Each row was made from one walk, in order. Every step used is in the known rows, and no mark comes twice. Write each row's walk.
In the rows, zero is written as 128.
Known rows:
lozoz seri vina lelon deze: 154	149	101	80	111	107	125	117	119	132	129	132	151	150	133	164	162	117	137	129	141	149	133	119	114	129	100	132	138	117	142	121	108	146	152	134	142	137	143	96	134	140	136	90	136	135	149	99	135	131	139	111	134
befos vina kemu: 143	143	117	112	134	103	156	126	126	124	125	139	120	114	124	130	153	138	129	158	143	156	152	134	124	145	148	141	131	111	138	128	119	138	127	149	122	154	147	125	124	127	136	106	127	138	141	141	115	132	141	122	132
gope lelon: 150	125	133	108	124	123	140	131	126	134	115	134	120	115	124	142	120	127	109	143	127	135	147	126	122	125	110	151	117	114	116	126	108	130	115	129	134	145	151	121	111	135	122	123	128	131	115	123	132	110	127	122	140
lelon gope kilir lozoz: 161	111	99	94	106	119	129	128	122	114	139	133	130	114	115	136	125	120	114	119	120	148	161	125	151	113	111	140	119	132	121	127	129	131	133	128	130	140	138	162	149	129	148	110	136	147	123	119	129	109	143	87	130
gope kemu: 137	113	117	105	132	124	142	133	125	126	115	116	109	112	136	143	121	137	116	133	134	140	137	121	131	121	104	155	133	106	118	130	113	135	122	130	129	153	145	146	125	118	129	120	132	124	127	126	125	123	147	121	127
kemu vina kilir lozoz: 145	129	108	123	123	90	160	106	132	148	117	133	128	135	115	123	123	95	143	137	126	147	147	139	134	141	139	153	123	146	130	121	121	137	134	151	113	149	133	123	124	135	153	118	139	126	133	136	125	112	137	105	149
kilir lozoz seri vina: 148	141	113	104	123	107	119	116	127	134	131	128	129	124	128	138	145	110	138	109	132	147	122	110	134	135	111	137	96	112	121	129	93	142	129	131	121	144	132	116	128	120	129	110	160	124	148	136	138	104	141	103	127
lozoz seri: 154	132	131	107	126	121	128	136	130	121	128	135	127	122	129	135	141	135	141	116	144	148	129	106	116	135	110	144	108	107	122	125	104	144	122	128	137	134	145	126	136	130	131	112	138	127	123	123	120	125	123	123	136
kilir lozoz seri vina lelon gope: 158	147	89	71	98	109	105	116	118	121	136	133	138	125	113	153	159	114	134	116	130	155	148	133	134	135	105	133	115	125	142	127	120	129	149	149	127	144	128	126	140	126	149	96	144	138	160	110	139	116	151	94	132
gope kemu vina lelon: 134	130	106	91	124	114	149	100	118	135	99	131	101	117	122	156	122	134	127	145	143	147	152	135	122	141	119	158	150	119	132	130	110	133	128	146	121	156	147	134	121	128	145	111	112	137	138	112	124	135	147	119	145
lelon vina: 129	123	123	114	128	125	129	124	124	135	132	132	110	127	140	132	137	142	116	143	122	139	154	124	127	117	116	148	144	112	132	110	126	142	128	130	126	134	149	128	126	137	145	110	129	153	143	114	131	133	116	109	139
kemu vina: 136	141	121	120	129	122	149	102	116	132	123	143	104	129	125	138	126	117	132	136	137	145	142	129	117	131	129	153	141	127	124	116	112	131	128	139	122	149	141	125	118	127	138	123	127	136	131	129	125	119	124	113	144
lozoz seri vina: 147	148	122	103	126	116	114	123	120	127	137	141	122	126	132	145	156	120	132	121	139	146	123	112	123	124	100	137	109	108	118	120	95	136	123	129	128	140	139	114	131	126	130	110	151	119	148	123	136	112	126	126	132
vina seri lozoz: 134	122	120	116	133	115	100	127	108	124	139	110	122	118	124	144	167	118	140	154	141	138	137	134	121	131	123	134	116	116	127	105	86	134	124	136	130	145	134	125	128	114	127	103	142	149	140	114	130	124	126	123	143
kilir vina: 137	131	125	114	131	114	137	114	129	121	106	117	121	127	127	134	124	131	125	142	115	155	129	126	139	133	119	141	123	122	122	113	116	140	130	124	134	138	145	135	127	133	133	110	140	128	126	140	119	128	134	96	135
lozoz seri vina kilir gope: 144	146	120	103	120	95	157	123	131	140	136	144	154	135	124	133	151	114	151	128	137	138	133	135	142	129	99	149	118	120	105	109	116	136	134	136	138	153	139	118	122	138	140	117	154	117	132	120	126	116	122	119	135
befos vina: 143	143	115	115	131	132	135	119	125	126	118	147	120	121	131	130	145	124	116	148	133	147	141	125	129	143	132	139	144	114	130	118	113	138	129	139	116	148	143	122	123	124	136	112	139	141	133	133	117	116	146	115	133
kilir lozoz seri: 159	119	115	99	128	112	129	134	135	127	129	130	119	117	121	125	136	115	145	115	135	151	127	103	134	146	117	139	88	113	129	132	103	148	125	131	123	140	135	130	137	125	130	115	146	127	129	135	122	119	139	101	136
lelon vina kemu: 129	123	131	107	128	95	140	128	123	131	135	129	111	115	136	133	146	163	123	150	130	145	161	135	125	121	134	144	138	107	139	115	131	148	129	138	140	140	154	125	130	137	148	102	115	144	157	128	131	147	106	118	137
lelon gope kemu vina seri: 124	120	95	93	108	139	129	118	103	124	132	118	94	115	120	152	125	121	134	146	145	138	161	150	134	118	107	170	149	131	139	117	117	126	125	144	130	178	132	160	118	135	156	104	127	144	129	111	132	122	147	106	136
vina lelon: 151	126	113	99	124	120	123	117	127	123	114	135	127	117	121	148	150	128	132	150	128	136	149	125	108	138	116	127	136	124	136	125	118	133	130	144	127	134	152	129	132	127	135	107	124	143	140	110	125	138	139	122	144
vina kilir gope kemu: 135	110	113	107	121	99	176	126	142	139	118	130	136	118	131	128	123	133	132	146	134	133	143	145	151	126	105	161	135	123	110	117	135	133	127	137	139	159	142	152	125	136	148	126	139	121	116	124	118	127	136	116	131
lelon gope kilir vina: 147	119	113	88	112	117	131	112	120	106	122	128	129	127	122	138	117	126	107	137	118	161	151	129	157	104	112	150	127	131	116	111	135	131	131	123	146	138	154	162	141	138	149	100	130	139	117	113	122	115	136	85	128
seri vina lelon: 141	145	110	100	122	112	121	105	120	132	116	135	132	127	127	166	157	116	123	153	126	132	136	138	113	128	109	127	147	124	128	117	107	128	141	143	128	142	141	113	126	125	133	101	137	138	156	110	142	127	140	125	138
deze lelon vina seri lozoz: 122	119	112	105	133	126	101	146	99	131	143	112	89	113	118	136	172	132	124	161	129	139	155	126	142	120	108	150	134	102	141	85	102	143	146	136	126	143	141	115	120	116	145	105	138	186	142	101	125	121	121	127	146
kilir gope kemu: 133	112	115	103	126	121	158	124	133	132	118	122	109	107	133	138	128	141	120	137	140	136	144	129	147	127	105	156	131	110	109	119	126	132	130	129	131	165	137	160	123	119	129	134	134	134	118	127	119	124	134	106	127
befos vina kilir gope kemu: 133	129	105	102	119	110	185	123	133	134	113	142	137	117	129	120	136	128	128	165	141	143	159	143	155	141	116	165	148	112	120	118	134	136	132	145	128	169	143	145	113	128	148	121	141	127	117	127	111	121	147	112	127
gope kemu vina: 127	126	117	111	134	124	154	106	119	131	115	125	94	121	133	146	112	125	122	136	143	148	138	129	125	125	120	171	144	116	122	128	113	131	121	136	122	163	138	141	115	123	140	119	126	130	128	130	127	124	146	114	138
kilir lozoz: 148	120	110	119	125	114	132	127	132	132	125	119	109	119	125	127	131	117	130	126	121	140	138	119	133	143	129	130	104	123	127	128	116	142	133	133	114	140	133	134	136	120	127	119	142	130	132	136	124	116	145	102	134
deze lelon: 147	123	116	112	131	129	136	136	124	131	124	130	101	114	113	131	142	129	119	136	123	141	142	119	135	123	103	146	137	118	124	105	119	137	139	139	120	138	145	129	128	120	132	124	132	154	115	125	121	113	132	139	140
deze lelon gope: 149	126	103	93	111	132	132	138	117	114	133	127	106	115	107	134	142	120	115	132	117	144	158	133	137	106	98	146	148	125	131	101	138	130	151	146	129	145	136	142	137	124	148	121	131	160	116	112	129	107	135	129	133

Which walk is each row?
134	119	97	66	105	114	131	109	125	114	93	106	132	121	121	156	130	142	114	145	125	157	156	143	147	122	109	155	151	118	140	125	135	130	138	144	144	151	146	155	133	132	154	92	124	134	137	113	119	141	153	90	130 : kilir vina lelon gope kemu
142	114	101	106	120	100	147	141	125	149	128	124	116	124	114	109	130	131	125	142	101	144	163	122	161	124	112	153	138	118	137	100	136	154	151	144	115	136	141	114	129	134	165	112	143	158	134	121	123	114	129	117	144 : deze lelon vina kilir lozoz
149	130	104	96	117	113	142	116	129	128	117	126	140	144	132	152	145	126	125	146	127	141	158	129	111	135	116	128	159	123	147	118	124	145	156	138	136	129	146	116	142	139	138	98	121	145	132	101	130	142	133	105	139 : vina lelon deze
161	132	88	72	97	102	114	109	116	118	134	133	140	121	112	160	142	109	109	139	117	142	161	133	146	115	103	129	129	138	127	124	131	121	148	140	122	145	134	144	141	124	150	95	135	151	153	107	145	112	150	96	130 : seri vina lelon gope kilir lozoz
149	146	92	87	103	127	128	107	117	112	126	151	136	119	120	143	160	120	116	153	137	144	172	149	121	140	126	136	166	123	152	122	133	129	145	159	118	149	146	138	135	130	159	97	121	156	146	103	119	130	154	113	135 : befos vina lelon gope
136	117	88	101	107	99	166	109	124	140	117	123	118	131	117	131	107	108	126	131	130	152	161	152	151	125	127	180	141	140	135	126	132	130	133	156	121	170	125	151	128	136	173	114	132	119	128	124	133	116	159	93	134 : lelon gope kemu vina kilir lozoz
152	143	93	100	113	118	140	116	120	131	121	139	141	144	135	147	154	128	120	163	135	148	163	137	120	150	132	132	171	119	156	120	123	148	153	148	122	139	143	110	132	140	144	91	123	148	137	110	117	135	152	103	138 : befos vina lelon deze
147	112	121	105	112	98	156	133	133	156	120	129	126	127	126	120	114	137	108	146	110	135	166	131	149	131	125	161	115	122	132	119	124	146	123	140	125	143	149	112	114	150	153	111	136	134	122	123	137	106	127	104	147 : gope lelon vina kilir lozoz
162	132	112	83	121	82	134	130	126	128	143	135	134	114	117	143	143	136	140	125	145	158	133	110	148	129	122	134	73	111	115	142	101	142	127	129	135	142	143	127	144	120	129	102	143	128	154	137	139	110	129	105	125 : gope kilir lozoz seri vina kemu
140	124	137	99	124	98	150	136	124	142	129	132	106	111	131	140	131	167	102	155	129	141	170	136	128	121	130	158	116	104	131	121	124	139	118	137	149	146	161	113	116	143	139	109	111	139	133	128	134	130	101	118	139 : gope lelon vina kemu
140	133	109	112	122	140	121	128	111	133	130	134	112	116	124	132	154	120	143	167	140	129	150	128	130	149	121	138	132	116	140	117	106	151	120	140	117	153	145	126	123	125	137	103	143	149	133	126	117	123	150	117	137 : befos vina seri
118	124	100	92	124	123	118	113	94	123	139	110	93	118	122	155	148	114	126	148	156	154	158	155	131	118	122	166	142	115	138	111	94	119	129	145	135	178	119	153	118	117	148	103	127	149	138	105	131	121	149	106	135 : lelon gope kemu vina seri lozoz
139	112	111	86	115	112	101	125	101	101	137	109	131	121	116	145	148	112	122	154	127	157	147	139	153	111	119	145	115	123	124	101	111	129	129	126	150	144	141	157	139	128	147	85	138	154	130	105	127	120	138	91	133 : lelon gope kilir vina seri lozoz
128	126	101	90	122	110	164	94	128	136	105	136	104	116	120	153	131	141	131	159	147	143	159	146	135	145	113	167	153	118	123	120	125	122	143	146	126	171	137	151	112	130	140	126	115	149	134	123	120	137	140	104	143 : kilir gope kemu vina lelon
137	133	112	91	124	93	161	127	132	140	123	135	148	122	129	137	142	130	140	130	145	145	136	134	153	120	84	169	120	106	100	118	112	134	129	133	140	164	140	130	118	131	143	117	153	111	131	122	123	116	136	120	126 : lozoz seri vina kilir gope kemu
126	125	122	111	135	108	112	123	110	118	125	97	122	126	124	145	160	115	140	161	125	153	123	137	141	135	132	139	106	114	131	104	88	144	126	130	138	144	140	129	127	122	126	91	151	140	138	127	119	126	133	102	142 : kilir vina seri lozoz
130	128	114	124	127	124	133	105	111	136	130	129	99	122	116	140	134	117	153	153	140	134	145	136	117	137	122	148	130	135	136	108	103	137	120	136	118	157	139	129	121	131	139	112	131	151	130	124	126	125	127	116	149 : kemu vina seri
155	151	116	83	119	110	112	112	121	127	126	141	141	122	127	155	165	118	135	133	138	145	128	116	112	134	98	132	126	109	130	123	100	133	129	138	134	135	146	104	131	126	133	102	138	135	157	111	132	122	129	128	137 : lozoz seri vina lelon
160	121	89	80	99	111	133	98	114	120	132	148	120	123	102	151	122	117	116	140	128	151	169	128	135	133	123	148	132	147	134	124	131	123	144	145	122	145	139	156	137	137	158	106	116	165	132	105	132	120	141	85	144 : kemu vina lelon gope kilir lozoz
153	150	106	72	102	123	112	117	115	111	134	142	143	130	121	160	164	117	131	124	135	145	147	135	117	120	95	139	133	120	135	122	116	126	140	148	141	140	140	123	137	132	149	92	133	139	154	96	136	128	136	119	134 : lozoz seri vina lelon gope
151	144	108	99	123	119	131	115	124	124	111	147	132	119	123	139	161	128	120	159	135	146	154	131	119	158	130	131	152	114	147	125	117	140	135	151	111	142	151	120	126	128	141	100	126	155	142	118	112	132	152	119	141 : befos vina lelon
160	129	117	89	123	111	119	126	127	126	138	140	126	119	122	143	133	113	127	113	133	150	128	103	147	125	100	135	84	115	105	127	96	142	127	114	126	134	139	124	137	121	131	107	155	130	147	129	139	95	141	104	125 : gope kilir lozoz seri vina
146	131	111	121	120	88	143	114	128	146	133	129	152	133	125	131	138	98	132	134	108	135	135	136	139	128	118	137	122	135	125	122	116	139	135	144	118	144	127	113	127	126	142	108	161	118	146	135	145	108	152	110	133 : seri vina kilir lozoz
140	138	120	128	127	99	163	104	125	138	123	145	129	139	123	127	125	108	141	142	129	142	145	141	121	127	132	159	144	137	125	113	117	135	126	149	125	152	147	119	122	139	152	114	129	127	125	125	123	122	127	125	148 : kemu vina kilir
158	120	118	83	120	106	134	102	129	115	100	128	136	121	121	150	124	135	120	155	118	153	143	115	146	135	117	139	122	124	119	119	123	141	126	124	139	124	165	136	141	132	140	93	122	144	124	113	114	131	131	98	143 : gope kilir vina lelon
131	139	113	117	135	128	108	131	102	125	139	128	121	121	124	136	178	110	132	168	146	142	143	135	129	147	138	135	123	107	135	112	86	138	129	143	117	154	138	121	121	109	129	100	144	153	142	125	119	120	151	120	139 : befos vina seri lozoz
145	139	107	115	124	103	177	121	132	136	125	155	152	126	123	113	147	116	137	160	131	141	158	145	150	147	125	147	144	125	120	107	139	138	137	148	121	158	143	133	123	139	149	120	142	136	118	129	108	126	142	111	137 : befos vina kilir gope
151	118	117	85	108	88	146	124	124	102	129	122	137	117	116	143	122	147	118	146	125	167	156	136	152	110	132	149	125	123	121	122	143	138	132	131	155	142	154	155	149	144	154	92	118	134	132	126	122	135	126	90	126 : lelon gope kilir vina kemu
137	112	121	102	134	103	107	125	111	111	123	110	126	120	120	146	140	121	127	161	130	154	129	125	153	125	121	139	98	115	111	109	92	139	120	114	140	137	151	140	131	118	132	89	147	149	129	119	118	117	131	99	138 : gope kilir vina seri lozoz
158	115	102	81	113	99	148	115	126	118	111	122	145	143	130	156	123	137	117	153	121	161	149	120	146	130	118	137	137	126	124	115	132	153	150	120	146	118	155	130	143	148	140	83	117	148	121	105	118	129	131	83	135 : gope kilir vina lelon deze
126	112	116	108	123	130	112	135	117	137	139	114	107	121	135	135	146	141	136	157	128	124	157	128	129	124	110	143	134	113	138	103	118	151	123	129	128	141	150	126	121	138	147	97	133	158	139	111	127	135	121	115	145 : lelon vina seri
120	122	122	109	132	114	100	131	101	129	147	117	110	125	136	139	172	132	126	159	133	132	151	137	130	126	121	146	127	107	136	96	96	143	127	129	137	139	139	123	121	122	145	96	134	166	154	107	126	132	115	116	144 : lelon vina seri lozoz
162	121	112	102	119	94	143	138	141	135	128	132	149	126	117	113	133	118	158	120	128	150	137	113	139	148	121	145	91	125	125	129	111	155	125	139	127	132	142	119	144	136	145	110	149	116	128	128	121	118	129	113	141 : vina kilir lozoz seri
154	141	117	107	115	108	184	133	132	147	117	162	153	123	117	124	132	124	119	167	134	136	168	144	150	145	124	162	131	120	114	110	126	133	127	148	126	164	151	121	105	148	139	124	138	134	101	133	113	112	136	113	142 : befos vina kilir gope lelon
180	116	90	56	95	109	115	124	123	107	134	139	141	116	105	145	138	133	132	118	136	155	162	104	145	135	107	141	97	122	132	130	123	138	134	135	137	128	145	153	158	133	151	97	123	150	132	94	122	125	136	98	135 : vina lelon gope kilir lozoz seri
144	149	99	97	112	101	133	110	122	140	130	128	139	148	135	170	155	110	118	145	126	141	148	138	110	123	112	124	165	129	141	116	115	135	160	141	132	137	136	103	132	136	139	93	134	139	149	104	146	131	147	111	133 : seri vina lelon deze
156	117	125	91	116	97	146	138	130	153	123	138	136	129	123	116	121	150	123	128	124	146	156	109	146	137	116	166	86	111	127	123	116	152	117	132	135	138	154	102	117	155	151	105	136	132	123	117	129	111	116	107	147 : gope lelon vina kilir lozoz seri
122	118	126	98	125	107	127	141	110	139	141	127	104	116	127	145	158	146	110	171	133	126	166	142	144	128	115	157	110	98	120	86	109	133	124	124	148	158	139	127	101	134	129	112	132	169	124	109	124	115	110	98	148 : kilir gope lelon vina seri lozoz
151	116	130	98	131	82	154	118	131	116	119	122	124	118	120	141	117	149	127	151	128	161	138	118	149	123	131	141	103	113	116	125	127	144	120	124	151	136	162	146	145	132	133	96	120	127	128	136	116	132	122	98	131 : gope kilir vina kemu
